Each row was made from one walk, in order. Every step used is in the known rows, and no mark comes twice. Write each row's walk.
In the rows, zero is written as 128.
Known rows:
V -> K -> C -> A: [ 99 133 171 125 106 147 142  64 129  78 129 108 103 177 138 110 114 135
 120  72 127  61 107  99 132 129 174 109 157 102 111 174 101  76 131 155
 125 143 144 129 160 126 140 112 131  53 155  83 141 113 115]
K -> H: [111 150 171 140 126 106 135  55 120 142 132 141 130 116 133 122 168 137
 109  94 136  99 110  99 125 140 155 105 132 105 127  99 105 130 163  99
 143 141 120 126 169 101 131  88 139 147 128 108 141 116 161]
Z -> M -> K -> T: [ 91 116 136 110 117  57 115 135 143 146 117 128 141 146  20 163 112 103
 117  80 119  72 108  86 124 124  67 137 138 106 133 133 125 152 133 139
 147 138 167 142 124 174 156  61 127 143 124  99 138 141 106]
B -> L -> J -> V: [110 150 128 147 137 171 110 153 128  87 136 123 121 116  96 125 163 109
 108 101 138 113 104 115 142 159 151 120 146 141 113 107 151 122 124 108
 135 141 140 106 185  83 155  77 146 121 114 140 154 183 115]
J -> V -> Z: [115 193 136 133 137 140 104 124 129  85 148 134 112  87  96 113 152 160
 129  95 136  95 108  96 127 137 157 106 143 147 128 173 122 133 177 142
 143 131 141 115 154  86 140  79 137 166 154  99 144 132 159]
T -> K -> V: [ 99 102 145 140 130 124 139  87 132 117 128 164 123 169 125 115  94  82
 142  46 122  98 112 132 119 119 128 102 135 139 116 136 140 146 135 127
 158 139  36 116 186 127 141 112 126  99 124 113 148 108 142]
K -> M: [104 145 151 110 141  99 122 162 117 133 139 137 101 137 117 165 120  78
 133 125 135  91 108  85 131 143  98 102 143 131 136 122 109 137 150 118
 145 140 105 116 166 144 121 101 164 119 118  90 137 118 117]
J -> L -> X: [122 136 162 130 123 149 135 155 116  63 132 122 122 133 168 138 140 148
 117 118 125 143 103  99 112 148 119 122 132 152 117 100 109 142  99 131
 133 156  88 133 139 115 128  77 140 164 146 116 144 138 100]
K -> C: [110 151 172 111 128 109 144 132 111 138 135 112 123 162 127 123 152 117
 135  50 136  73 105  78 130 125 141 101 140 114 119 129 124 130 157 128
 143 143 137 132 166 123 130 122 150  44 139 102 141 111 150]
V -> W -> T -> K -> M -> Z: [ 96 117 125  91 148  79  98 130 134 140 131 148 120 156 115 160  96  63
 150 207 136 125 105 102 128 151 108 100 113 129 112 150  77 114 102 123
 187 122 144  96 142 153 154 172 128 125 150  86 131 130 142]
B -> T -> K -> M -> Z -> Q -> A: [ 81 139  98  87 110 121  94 140 112 117 128 166 124 114  93 138 117 167
 129 125 132 193 106 115 148 142  34 104 160  95 154  94 114 116  78 110
 146 120 142 132 115 114 150 120 124 134 133  81 137 147 122]
T -> Z -> M: [116 131 136  93 134 120 111 153 118 145 136 134 120 134  68 127 130 132
 126 119 132 100 104 112 135 128 104 102 109 132 140 103 124 145 126 134
 119 129 136 155 132 167 136  94 109 146 135  91 141 138 144]
W -> T -> Z -> M -> K: [109 119 106  90 138  85 114 178 133 139 134 120 141 155  66 158 108 140
 133 112 122 111 109 113 118 134  66 112 112 123 124 120  88 156 129 143
 148 128 134 155 129 177 144  94 110 161 155  77 130 143 149]
L -> J -> V -> K -> M -> Z: [103 156 117  86 139 137  95 112 130  97 133 116  99 147  82 139 114  90
 123 149 144  81 101  61 132 162 142 132 135 141 123 154 122  84  79 141
 122 128 162 112 150 120 159 138 158 143 133 101 138 130 101]
M -> K -> V -> Z -> Q -> A: [ 90 127 132 114 137  99 118 133 112  96 143 145 132  71 105 112  97 180
 126  63 120 185 109 148 112 111  91 103 180 122 138 111 123 133 147 136
 134 135  83 149 141  74 101  80 132 155 138  60 140 112 143]
Z -> T: [108 115 154 128 130 119 109 142 136 147 123 123 101 141 163 125 121 112
 130  85 138 116 117 123 159 133  85  98 139 131 127 127 114 130 157 138
 143 134 115 131 135 116 122  98 154 131 128  98 135 129 142]
B -> T -> K -> V -> Z -> Q -> A -> C: [ 93 140  94 134 126 178 136  86 109  85 150 173 116  52 118  99 119 172
 138  63 121 185 126 121 141 125 106  90 171 113 117 158 135 131 123 108
 141 130 111 144 120  57 124  52  82 136 117  74 143 118 156]
J -> L: [112 165 160 127 140 140 154 174 114  80 141 135 110 126 131 133 140 183
 114  90 127 139 106  92 120 137 147 110 137 140 129 146 123 116 136 123
 126 139  83 128 167 122 141  84 143 162 160 118 146 135  82]
X -> L -> J -> V -> W: [108 130 128 136 153 145 121 127 132 108 140 113 102 123  93 142 142 105
 106 211 153 125 114  84 124 146 198 101 143 143  98 126 148 117 106 114
 131 129 118  84 182  70 131  77 106 132 182 139 156 143 139]
X -> L: [118 109 160 116 144 117 128 189 120 124 121 148 106 139 164 151 117 137
 129 117 129 137 112  95 123 138 137 111 140 130 132 115 120 127 131 118
 127 131 101 115 175 109 127  74  87 143 175 127 146 132 131]
J -> V -> K -> C -> A: [ 95 163 158 130  97 175 140  70 133  61 124  97 105 174 112 109 135 161
 107  57 129  49 114  89 136 136 166 108 159 104 107 199 103  66 130 158
 125 140 155 122 167 112 153  94 145  33 160 102 145 124 111]
M -> K -> V -> W -> T: [103 110 131 142 151  79 147 133 136 134 138  90 143 150 117 154  90  85
 141 145 126 127 118 116 105 138 141  90 140 116  89 174  81 125 171 119
 192 143  57 109 186 107 128 123 141 123 157  91 138 114 153]
X -> L -> J: [119 104 140 116 155 144 127 171 119 117 133 145 100 124 161 145 113  87
 124 130 141 129 102  89 133 143 171 119 138 138 110  73 139 135 101 117
 117 135 109 110 178 108 113  77  86 167 161 137 148 134 128]
Q -> A -> C: [112 127 111 116 142 179 134 138  99 109 136 165 117  44 159 113 155 127
 122 110 128 128 120  88 131 137 123 101 158 117 130 156 139 114 159 115
 114 146 153 145 138  50 113  65 125  99 129  72 142 148 112]
K -> T -> Z -> V -> W: [114 125 155 124 138  65 132  65 135 126 136 115 142  75 125 120 125  57
 120 172 141  96 114 153 132 121 137  92 109 128 113 171 131 163 154 106
 143 129 135 118 131 114 135  95 116 137 159  70 157 134 156]
R -> T -> K: [102 110 143 144 113 121 114  94 152 146 123 170 116 154 132 123 124 131
 145  95 125 106 104 126 131 115 111 110 136 132 126 119 124 186 109 115
 150 123 139 126 139 146 157  97 105 127 129 114 150 138 122]
X -> L -> J -> V -> W -> T -> Z -> Q -> A: [104 117  83 123 149 169  97 158 105 127 141 122 124  70 135 115 118 215
 116 190 145 226 116 156 151 143 129  70 151 102 107  82 107 138  81 106
 121 108 121 138 151  59 118  76  85 157 200 118 144 152 159]
R -> T -> Z: [124 152 139 118 121 106 104 121 137 153 138 124 139 135 160 113 136 136
 142 114 133 114 106 125 136 116 151 108 124 121 134 127 124 186 115 103
 123 122 125 161 132 120 145 107 111 162 145  91 153 131 152]
C -> A: [107 110 159 128 112 141 127 122 128  92 127 146 118 133 159 124 124 109
 119  93 130 103 112 108 137 129 130 115 147 121 129 148 106  84 158 137
 143 147 120 115 168 115 127  96 128 119 151  84 146 147 112]
W -> T -> Z -> V: [137 122 126 126 142 116 135 134 121 119 131 128 147  85 176 119 127 110
 143 102 130 113 109 167 141 136  79  89 101 131 116 160  94 160 182 123
 152 127 113 135 151 119 133  98 119 136 156  77 139 154 157]
T -> Z -> Q -> A: [100 137 126  99 126 132 106 140 104 132 133 152 126  84 148  98 128 202
 124  98 134 197 109 156 143 120  98  88 149  99 150  89 125 148 122 123
 104 125 128 165 126  91 119  90 124 138 159  67 147 152 148]
X -> L -> J -> V: [116 138 120 132 145 173 115 162 122 102 132 133 110 122 115 141 149 133
 109 115 143 125 110  86 137 151 147 117 144 140 116 106 146 128 109 126
 122 125 111 103 190  87 136  60 106 153 168 156 150 148 125]
W -> V -> Z -> M -> K -> C -> A: [105 111 150  87 106 126 130 141 130  76 142  99 145 150  54 136 131 103
 110  99 119  50  97 127 123 116 113 119 154 118 110 157  93 101 137 157
 146 150 142 130 138 161 119  71 106  88 150  69 132 112 132]
Q -> A: [110 132 130 120 130 148 119 150 105 118 128 151 124  76 157 109 142 136
 129 123 132 133 107 108 129 129 123 101 167 107 144 110 134 123 146 126
 124 145 107 133 153  79 115  96 149 119 145  78 144 144 127]
L -> J -> V: [110 153 119 140 136 172 118 131 127 103 136 129 116 113  93 127 159 110
 115  95 147  99 107  85 137 145 149 117 140 139 114 125 149 129 133 130
 131 136 130 108 177  86 139  72 146 131 139 131 150 152 139]
M -> Z -> T -> K -> W: [101 106 150 101 125  91 112  97 156 145 104 173 138 165 142 132 124  73
 132 111 138 109 108 149 163 135  92 106 117 126 121 122 105 130 110 118
 158 129 114 107 132 154 157 130  44 111 135  87 147  95 148]

Write each row's walk:
[ 99 103 135 114 135  52 122 102 147 153 154  79 142 159  43 145  95  87
 128 155 126 110 111 124 100 107 137  96 133 134 110 141 139 154  98 114
 149 133  84 143 150 133 128 108 108 135 142  83 153 102 142] : R -> T -> Z -> M -> K -> V -> W
[129 107 151  90 139  85 127 125 112 107 125 140 138  84 144 125 135  81
 131 113 136 110 102 125 120 136  75 116 112 142 138 155 128  99 169 129
 140 140 148 109 143  97 132 120 135 119 137  82 148 153 112] : M -> Z -> V
[118 121 162 101 134 111 132  75 129  83 119 124 106 113 135 113 110 113
 139 121 128  85 103 131 113 146 116 116 123 142 128 189 111  93 142 152
 117 139 157 116 134 119 155 122 134 130 141  79 147 146  92] : M -> Z -> V -> K
[ 99 103  95 138 146 178 125 111 105 100 145 171 122  44 147  98  95 185
 149  65 119 199 123 159 142 128 100  78 158 114 100 159  99 139 152 120
 156 126 118 151 139  64 105  74  95 127 127  80 133 122 139] : W -> T -> K -> V -> Z -> Q -> A -> C
[ 94 156 127 141 109 141 133  98 145 117 124 167 112 161 103 132 133 112
 140  90 127 107 115  89 141 134 113 113 136 120 126 134 117 157 118 113
 159 132 102 106 139 139 182  88  95 139 132 109 145 141 154] : B -> T -> K
[110 131 156  70 128 124 100 126 125 100 123 110 112 173 118 143 109  79
 137 190 129  81  97 116 119 155 131 120 132 115 130 185  92  95 106 136
 129 140 119 116 143 148 157 149 160 150 136  73 134 129 124] : W -> V -> K -> M -> Z
[ 96 154 117  88 120  95 104 133 137 120 128 157 121 170  96 161 118  75
 144 137 134 109 103  58 139 146  81 128 125 128 141 141 111 117  82 114
 172 126 133 106 126 152 173 150 118 137 128  96 134 132 135] : B -> T -> K -> M -> Z
[106  79 138 113 118 112 130  70 131  96 125 128 146 138 143 117 116  85
 128 133 135  93 104 147 140 128 103  90 117 120  89 174  84  75 136 137
 189 131 162  93 152 130 141 152  99  21 173  87 138 129 122] : M -> Z -> V -> W -> T -> K -> C -> A
[112 106 152 126  98 129 132  99 155 130 109 148 167 162 131 131 149  71
 139 166 124  82 103 207 140 125 139 100 137  97 113 143 108 183 122  84
 148 145  80 110 166 154 156  73  52 120 134 105 157 114 143] : R -> T -> K -> W -> V
[118 134 117 146 147 166 143 132 140 103 114 112 126 134 140 150 111 145
 135 154 137 116 117 124 148 174 176  98 144 100  88 154  73 117 111 106
 135 128 111 104 191 111 160  76  40 142 183 144 140 103 107] : X -> L -> J -> V -> K -> W -> T
[105  87 131 150 142 118 146  92 142 121 129 157 120 111 132 127 108  88
 142 160 129 121 113 163 127 138  99  78 111 133  91 153  92 153 168 121
 187 131 118  92 157 136 144 105 106 103 157  99 143 148 147] : Z -> V -> W -> T -> K
[128 163 124 125 126 116 144 108 128 103 139 124 142  92 141 122 146  96
 134  94 133 100 111 126 144 130  94 104 111 126 131 153 130 150 154 105
 138 134 102 125 133 108 155  74 105 154 146  78 149 144 158] : B -> T -> Z -> V
[ 97 127 153 128 131 107 124  83 159 122 127 180 121 126 142 124 117  85
 138 106 135 100 111 161 166 129 124  93 130 145 114 129 103 160 138 118
 156 131  99 108 132 149 142  98  37 137 132  83 143  74 166] : V -> Z -> T -> K -> W
[126 142 164 109 133 142 114 138 121  84 140 129 127 102 130 106 143  93
 142 163 128  84 102 152 122 131 180 107 142 122 117 172 100 149 177 130
 143 146 107 117 145 110 123  86 130 183 146  73 140 126 192] : W -> V -> Z
[112 135 141  68 141  82 100 168 117 136 131 142 125 142 125 161 118  79
 136 140 139 111 100  68 127 145  94 123 124 137 143 142 110 100 118 126
 146 133 140 117 143 130 135 152 162 133 131  83 136 127 121] : K -> M -> Z
[101 141 139  75 129  72 129 146 124 145 141 102 143 182  44 145 145 122
 123  62 127  68 102  88 119 111  87 115 120 123 125 108 125 156 107 145
 129 136 146 156 133 174 146 106 115  63 143  78 135 108 158] : T -> Z -> M -> K -> C
[110 118 121 100 136 191 115 141  97  90 142 152 118  24 143 101 145 174
 123 140 125 171 117 161 139 129 123  88 168 102 119 166 117 130 160 114
 115 144 149 152 122  50  93  45 115 145 130  62 139 146 144] : W -> V -> Z -> Q -> A -> C
[105 119 122 134 145 149 116 114 163 103 128 167 120 121 127 130 123  92
 120 127 145 113 112 156 170 138 144  98 138 150 101 102 122 153  95 115
 146 115 102  89 151 125 139  64   4 152 154 134 148  76 153] : X -> L -> J -> V -> Z -> T -> K -> W
[127 154 128 117 141 104 132 137 130 143 126 135 164 140 173 133 126 108
 151 125 136 115 114 146 155 142 155  89 107 106 111 144  72 158 155  98
 149 129  97 139 161 135 150 118  59 152 167  84 143 110 183] : K -> W -> T -> Z
[109 154 104 122 137  93 128 164 146 111 136 110 158 115  42 166 128 149
 131 126 125 102 117 116 131 152  81 104 134 121 112 165  68 136 169 124
 172 133 143 118 162 141 144  73  58 154 151  98 131  99 133] : J -> V -> Z -> M -> K -> W -> T
[110 107 156  76 122 129  87 128 133 119 118  93 101 174 139 137 101  74
 131 185 134  87 104 143 150 154  85 107 135 118 123 176  84 101 108 145
 139 135 120 126 118 145 134 138 167 146 123  79 126 119 129] : W -> V -> K -> M -> Z -> T
[112  87 132 121 142 100 122  89 140 125 123 152 132 116 133 130 105  91
 147 182 132 127 108 153 124 143  92  94  99 143  97 163  85 129 145 123
 188 126 147  88 145 127 153 144 103 112 157  93 143 156 142] : M -> Z -> V -> W -> T -> K
[118 145 101 141 154 147 100 138 131 110 151 102 140 120 121 119 139 108
 125 200 143 137 109 149 151 162 188  90 113 130  86 131 101 142 116  93
 159 123 129 124 164  96 157 122 120 155 156 110 147 176 167] : B -> L -> J -> V -> W -> T -> Z
[103  91 131 127 148  76 136 155 128 146 140  83 137 144  50 164  82  99
 138 151 122 126 119 116 107 137  96  88 135 126  96 162  83 112 156 127
 186 142  80 117 181 136 124 109 136 120 142  95 133 117 139] : Z -> M -> K -> V -> W -> T
[ 85 155 162 119 115  89 111  64 135 135 113 130 112 150 121 105  96 210
 126  65 127 139 112 151 154 124 136 105 131  92 129 141 100 170 116 132
 110 116 159 164 105 144 173  89 121 177 150  81 146 140 145] : V -> K -> T -> Z -> Q
[126 129 144 124 127  80 127  83 129 119 126 128 149  81 143 114 127  88
 127  84 130  85 108 164 147 119  91 108 107 119 128 163 130 174 167 116
 137 128 134 142 130 124 149  71 121 144 147  81 151 140 139] : K -> T -> Z -> V
[103 133 170 143 116 100 138  52 136 100 113 116 113 107 117 113 103 112
 129  83 120  64 112 136 134 135 107 116 139 105 119 192 116 142 164 135
 127 137 156 126 132 134 168  70 138 139 135  98 144 135  88] : Z -> V -> K -> T
[ 87 101 102  90 127 118  90 164 101 137 120 168 122 102 129 132  91 176
 139 126 130 201 105 150 145 138  22  94 145 103 139  91  77 121 102 123
 162 117 148 137 129 124 126 132 127 127 146  86 127 149 111] : W -> T -> K -> M -> Z -> Q -> A
[102 131 134  92 140  77 118 169 140 108 149 136 116 114  25 156 118 130
 121 103 120  92 102  88 103 122  85 130 140 152 134 127 115 146 138 153
 142 140 158 131 121 168 133  73 110 177 124  73 136 130 127] : V -> Z -> M -> K
[115  91 120  94 138  90 119 138 122 116 122 153 135 109 137 154  97  60
 148 112 128 111 102 141 136 149  20 102 104 141 123 151  82 123 151 131
 182 123 132 100 148 152 141 131 130 105 129  93 133 142 108] : W -> T -> K -> M -> Z -> V
[107 137 117  85 136  79 129 171 122 150 140  85 147 182  60 154 125 137
 133  63 123  78 105  93 125 123  80 101 118 112 109 125  91 154 116 141
 152 128 153 159 143 177 142 117 117  72 147  91 125 115 158] : W -> T -> Z -> M -> K -> C
[ 95 112 107 167 147 164 112 108 144  99 135 149 122 134  90 125 129 105
 123 173 133 129 108 152 142 160 147  93 126 144  78 116 102 141 118 102
 185 126 132  88 173 116 166 111 109 115 131 141 145 181 134] : B -> L -> J -> V -> W -> T -> K
[120 136 129 106 132 121 127 138 130 138 127 109 130 149  77 135 103 147
 146 149 126  85 112 139 146 152 127  89 109 105 115 147  74 138 113 123
 126 127 135 153 145 182 156 104  63 153 152  88 135 107 124] : V -> K -> W -> T -> Z -> M
[128 128 139 133 139 136 140  85 130  88 126 114 116 105 168 105 100 140
 146 125 122  85 112 164 131 148 131  92 111 123 109 186  84 141 162 140
 124 130 123 140 135 129 162  99 120 151 156  71 140 134 131] : W -> T -> Z -> V -> K
[116 168 110 129 145 131 109 124 131 126 141 102 137 131 134 122 141 155
 133 185 142 117 119 119 139 149 163  79 112 115 102 174  89 148 151 116
 156 120 127 123 157 100 154 117 124 142 185  95 141 145 195] : J -> V -> W -> T -> Z
